What can hang from each mark
V: G
G: D F
P: L
L: C P X
R: L Y
X: Y
D: G
E: B
F: G
B: G L
C: L
Z: L Y
Y: C R

Known rows, with every way that one mark hangs from another
[Z L [Y C]]: [ -2  -8   1   0  36 -12 -15 -29  26   1  -4  11 -54 -24  -7   5 -26   5
  20   8 -10 -41 -21  -7  16 -16  19  -6   5]
[R L [Y C]]: [-16   8 -10   0 -11  -8   8  -4  45 -33  10  -1 -49  10  -9 -33 -24 -10
  17  -7 -33   1  -1  11  -5 -35   5   2  -7]
[Y [C [L X]] R]: [-11  -8 -18 -18   9  32  15  -5  69   6  29  21 -46  28  42  16   0  -9
  28 -18 -25   3 -10 -17 -15 -33 -15  -6   5]
[C L]: [ -9  -7   3   9  16  -4  -3   2  20   5  -1   9 -31 -11   6 -20  10  -2
   7  -2  -4 -32   4  -6   0  -9   6  -8  -3]
[P L]: [  7 -17  -2 -12   3 -12  -4  -2  17  -3 -12 -20 -16  -1  15  -8 -11  -8
  10  26   0  19  -4   9  -9   5 -14   7   8]
[Z [Y C]]: [ -1  -2  -5  -8  14  -5 -11 -21   5   1   7  11 -26 -13   1  13 -19  10
  14   0  -6  -8 -16  -3  16 -16  10  -3   6]
[B L]: [  0   0   2   4   2 -10  -4  -3  -1  -6 -11   5 -27   0   8  -8 -14 -11
  -1  -6  10 -25  -8   4  -2  -6   3 -10   5]
[Z [L C P X] [Y R]]: [ -9  -3  -3  -1  43   6 -40 -20 -11  21 -24   4 -72 -18 -15  -7   2  10
  32  27  -7  11  -9 -26  11 -20  21  -2   0]
[E [B [G D F] [L C P]]]: [ -6   4  -7   2  -8 -25 -35 -15 -14   3 -39  15 -47  14  11 -30 -33 -22
   0  -9  15   1  -8 -27   6 -10 -13  -8  19]
[V G]: [  7  -5   1   8   8   6  -5   1  -3  -8  12 -15  19  -9   5 -20 -18  -1
   1  -8   0  10   2  -8   2  -8  -9  -5 -10]
[E [B G L]]: [ -1  10   0   8   0 -37 -16 -15   6   4 -21  14 -37  11  22 -20 -29 -27
   3  -1   4 -29  -2  -8  11  -9   0 -13  10]
[D G]: [  9   0   1   7  14  -7  10   7   7  15   1 -10  -2  -1 -13  20  16  -7
  -1  16  12  -4  -6  -5  13  -5 -11 -19   6]
[F G]: [  1  -5 -11  22   2  -7  -8   5  -5   0  14  -3 -15  -6  -2 -10  13  -6
  -6  24   3 -22  11  -9  -2 -13  -4  -4   6]
[X Y]: [ 10  10 -13   4   6  -7   8  -1   9  -2   4  -2   1 -18 -35   6   6  15
 -11 -19  17  -8  -2  -6   5  -4   5  10   0]
[P [L C [X [Y R]]]]: [  4 -11 -11 -21  18  -3 -14  -5   9   8 -24 -10 -46   6  -2  -6   6   0
  17  23  -4  56  -2  -2  -9  -7 -23  10   8]
[L P [X [Y C]]]: [  3  12 -18   3 -10  19 -26   0  -6   2  15  -3 -28   2 -24   1  19  11
  10  -3 -13  43   6 -17   4  -9   6  16  -4]
[B [G D] [L X]]: [ -1  -3   8  24  -9  -9 -33  -3 -12   4 -25  10 -47  11 -12 -19 -39 -23
   5  -8 -11 -13 -27  -2   6 -12  -2 -13  35]
[G F]: [ -2  -2 -17   8  -9  14  -1   1   0 -10  -6   1   6   1   7   1 -16  -1
  -9 -12   7   7  -8 -16  -5   1 -21  12   8]
[Y C]: [ -3  -2  -9 -18  -3  12   9 -10  32  -6  19  12 -19  18  18  15  -9  -3
   9 -15  -8   5 -10   2  -3 -14  -9  -1   2]
[X [Y [C [L P]] R]]: [  3   5 -28 -11   8  16  21  -3  55   2  27   6 -26  -3  -7  15   8  10
   7 -32  17 -10  -8 -20  -6 -26   1   8   1]
[X [Y C [R [L P]]]]: [  3   7 -32 -11   0  15  20   0  56  -9  25  -1 -27   3 -11  21   5  11
   6 -25  11   6 -10 -15 -10 -28  -3  13   2]
[E [B [G F] [L C P [X Y]]]]: [ -4  17 -14   8   0 -23 -37 -15 -14   6 -33  15 -57  11   6 -27 -19 -18
   3  -5  10   6   0 -24  11 -13  -9  -3   9]
[B [G D F] [L C P X]]: [ -9   0  -7  18 -12   9 -51  -4 -39   5 -42   8 -65  14 -14 -31 -33 -18
   3 -12  14  22 -27 -21   3 -15 -12  -4  34]
[G D F]: [ -3 -19 -10   4 -22  15 -12   0  -3 -13 -19   4  11   3 -11  -2 -32   2
 -14 -23  -6  19 -22 -29 -11   5 -33   9  30]
[E B]: [ -1   5  -2  -8   0 -26  -9 -13   8   1 -11  12  -9   9  19  -8  -6 -10
   2   5 -13   0  13 -14   5   1  -7  -4  -4]

Rows
[ -8  -2   4   5  42  -7 -53 -23 -31  16 -33   4 -74 -27 -30 -18   4  12
  24  31 -10   6  -5 -18  20 -12  26  -2  -3] | [Z [L C P X] Y]
[ -5   7 -15  17  -7   3 -25  11   6 -14  -3 -12 -45  -3 -26 -10  20  10
   8  16 -23  29   7  -8  -4 -13   7  13  -4] | [R [L P [X Y]]]
[  4   7 -15   4   5  13  -6   2  10   6   6   4 -14   3 -18  11  11   8
   6  -6 -22  27   0 -14   0 -10  -7  10   3] | [L [X [Y R]]]
[  1  -1  -4   8  24   1 -11 -11  30   0  -5   7 -45  -7 -22   0  -2   0
   9   1 -22 -15  -7  -9   3  -9   4   4   0] | [Z [L [X [Y C]]]]
[  1  15 -22  30 -13   8 -30  -3  -6  -2  -8   3 -55   6  -8 -14 -31 -17
   2 -18  20  -8 -23 -14   8 -20   0   7  23] | [B [G F] [L P [X [Y C]]]]
[ -2  -3   4  18  30  -7 -47 -19 -16  10 -16  -2 -54 -32 -26 -12  -6   9
  23  32 -20 -12  -6 -18  20  -7  30   2   0] | [Z [L P X] Y]
[-12   0 -17  -9   2  23  -7   8  19   2  -2  -3 -44  20  13   3  17   0
  20  11 -11  43   1 -16 -17 -23  -7   3   0] | [Y [R [L C P X]]]
[ -6   6 -18  12  -9   8 -21   7  17 -17   4  -8 -52   3 -19  -5  17   9
  10  12 -25  31   4  -7  -6 -18   4  13  -3] | [R [L P [X [Y C]]]]
[ -6   3 -14  10   0   1 -11   4  30 -18   0   2 -50   5 -15   2   9   6
   8   6 -35  19  -1   0  -6 -19  -5   8   1] | [R [L [X [Y C]]]]
[ -3   5  -6  11  -2   1 -40  -3 -25  14 -31   6 -67   9 -30 -23 -20 -12
   8 -15  19  15 -24 -16   5 -22   2  -7  30] | [B [G D] [L C P [X [Y R]]]]
[ -6  -1 -17  -3  -6  18   8  11  34  -4  10 -11 -21  12  17   8   7  -2
  15   6  -1  16  -2 -14 -18 -19  -1   5   1] | [Y [R [L P]]]
[ -9  -3 -26 -21  -9  31  17   1  66 -10  29   1 -40  30  35  23  -2  -5
  23  -9  -9  20 -12 -12 -21 -33  -9   3   3] | [Y C [R [L P]]]
[ -6   1  -6  18  10   6 -24   5   5   8   3   3 -44 -15 -17 -25  27   7
  11   1 -11  -4  12 -19   4 -11  13   4  -6] | [C [L P [X Y]]]
[ -5  -5 -16 -12  15   5  -1 -15  34  -2  12   8 -40  -2  15  22 -18   8
  23   2 -12  -3 -20 -10   3 -29   5  -2   9] | [Z [Y C [R L]]]
[ -3   2  -5  13 -10 -26 -33 -14   0  -1 -32  19 -40  16  15 -21 -41 -26
   1  -7 -17  -6 -11 -23   7  -7 -19  -8  25] | [E [B [G D F] [L X]]]
[ -6  10  -8   2   4 -30 -22 -17  -4   3 -35  19 -48  15  22 -24 -30 -25
   0  -7  14 -13  -6 -16   8 -12 -13 -11  12] | [E [B [G F] [L C]]]
[  1   0 -14  25 -13   2 -26  -7   4  -6 -21  13 -49   9 -17 -10 -50 -18
  -4 -31   0 -11 -38 -16   4 -17 -18   0  42] | [B [G D F] [L [X [Y C]]]]
[  0 -15  -1 -19  15  -6 -24  -6  -6   6 -31  -8 -49  10   9 -14   3  -5
  18  34 -14  58   1   6  -7  -1 -23   5   6] | [P [L C X]]
[ -3  17 -10   1   5 -24 -30 -14  -5  13 -26  15 -59  15  10 -21 -12 -19
  11  -1   7   5   2 -21  10 -18   0  -8   7] | [E [B G [L C P [X [Y R]]]]]
[  2   8 -11   6  -4   4 -23  -3  -5  -4  -1   3 -46   1 -10  -6  -1  -3
   6  -8   1   5  -4  -8   1 -13   7   1   2] | [B [L P [X [Y C]]]]
[ -6   2  -5   1  -2 -30 -27 -18  -5   2 -42  21 -45  16  14 -25 -38 -24
  -2 -12   8  -7 -12 -22   6 -11 -19 -12  22] | [E [B [G D F] [L C]]]
[ -6  -2  -7  12  19   5  -7   3  27   9   3  12 -41  -8  -7 -13  18   3
  11  -6 -20 -14   4 -17   0 -16   1  -1  -1] | [C [L [X [Y R]]]]
[  1   2  -7  10  16   7 -22  -8  17   1  -1  -2 -47 -10 -25  -7   6   2
  12   6 -13  -3  -1 -15   3  -8  14   8  -3] | [Z [L P [X [Y C]]]]
[ -5  15 -13  -6   9  14 -39  -1 -43  14 -18   1 -47   1 -38 -15  37  18
   8   5   6  66  12 -18   6 -11   3  11  -9] | [L C P [X Y]]
[ -1   9 -12  29 -15   1 -23   0 -15  -1 -14  -5 -37   2   5 -21 -36 -23
  -2 -11  38 -26 -21  -9   5 -11   6   0  22] | [B [G F] [L P]]
[-10  -4  -8  -7   2  18 -11  -6  32   0  20  15 -50  13  19  -4   8  -3
  20  -8 -21   4  -1 -10  -2 -20  -1  -2  -2] | [Y [C [L P X]]]
[ 10 -12 -11 -11   5  -6 -11  -6  25  -3  -6 -13 -34   3   2   0  -6  -3
  15  19 -19  37  -5   4  -5  -2 -19  14  10] | [P [L [X [Y C]]]]
[  2   9 -26  -4   8   6  11   5  26  -1   3  -6 -23  -7 -26   8  16  15
   0 -15  22  12  -3 -16  -7 -20   2  12  -1] | [X [Y [R [L C P]]]]
[ -1  -4 -13 -16  15   8   1 -19  24   6  15  10 -24  -4  16  25 -20   8
  21  -5  -4  -4 -20 -13   8 -24   5  -2   9] | [Z [Y C R]]
[-12   8 -14   5   5   3 -31   7  -9  -8 -19  -5 -65   1 -29 -16  30  13
   9  16 -12  47   8  -8  -4 -18   3   9  -6] | [R [L C P [X Y]]]
[ -6  -1  -3  16  18  -1 -13   2  18   6  -1  12 -42 -13 -14 -19  19   4
   8  -4 -21 -16   6 -12   4 -11   4  -1  -2] | [C [L [X Y]]]
[ -9  -5 -24 -22  -3  26  25  -2  75 -12  27   8 -39  31  38  27  -8  -7
  21 -12 -15  12 -16  -8 -22 -34 -16   0   6] | [Y C [R L]]
[ -1   2   2   3  -7 -30 -19 -13   6   6 -20  12 -16  11   8 -16 -27 -18
   2  -2 -11  -6  -3 -16   9  -3  -8  -8  16] | [E [B [G D]]]
[  2   6 -19  -5   3  19  -2  -3  26   3  15  10 -24  12  -9  19   7   6
  11 -13 -25  29  -5 -14  -2 -17 -11   9   3] | [L [X [Y C R]]]
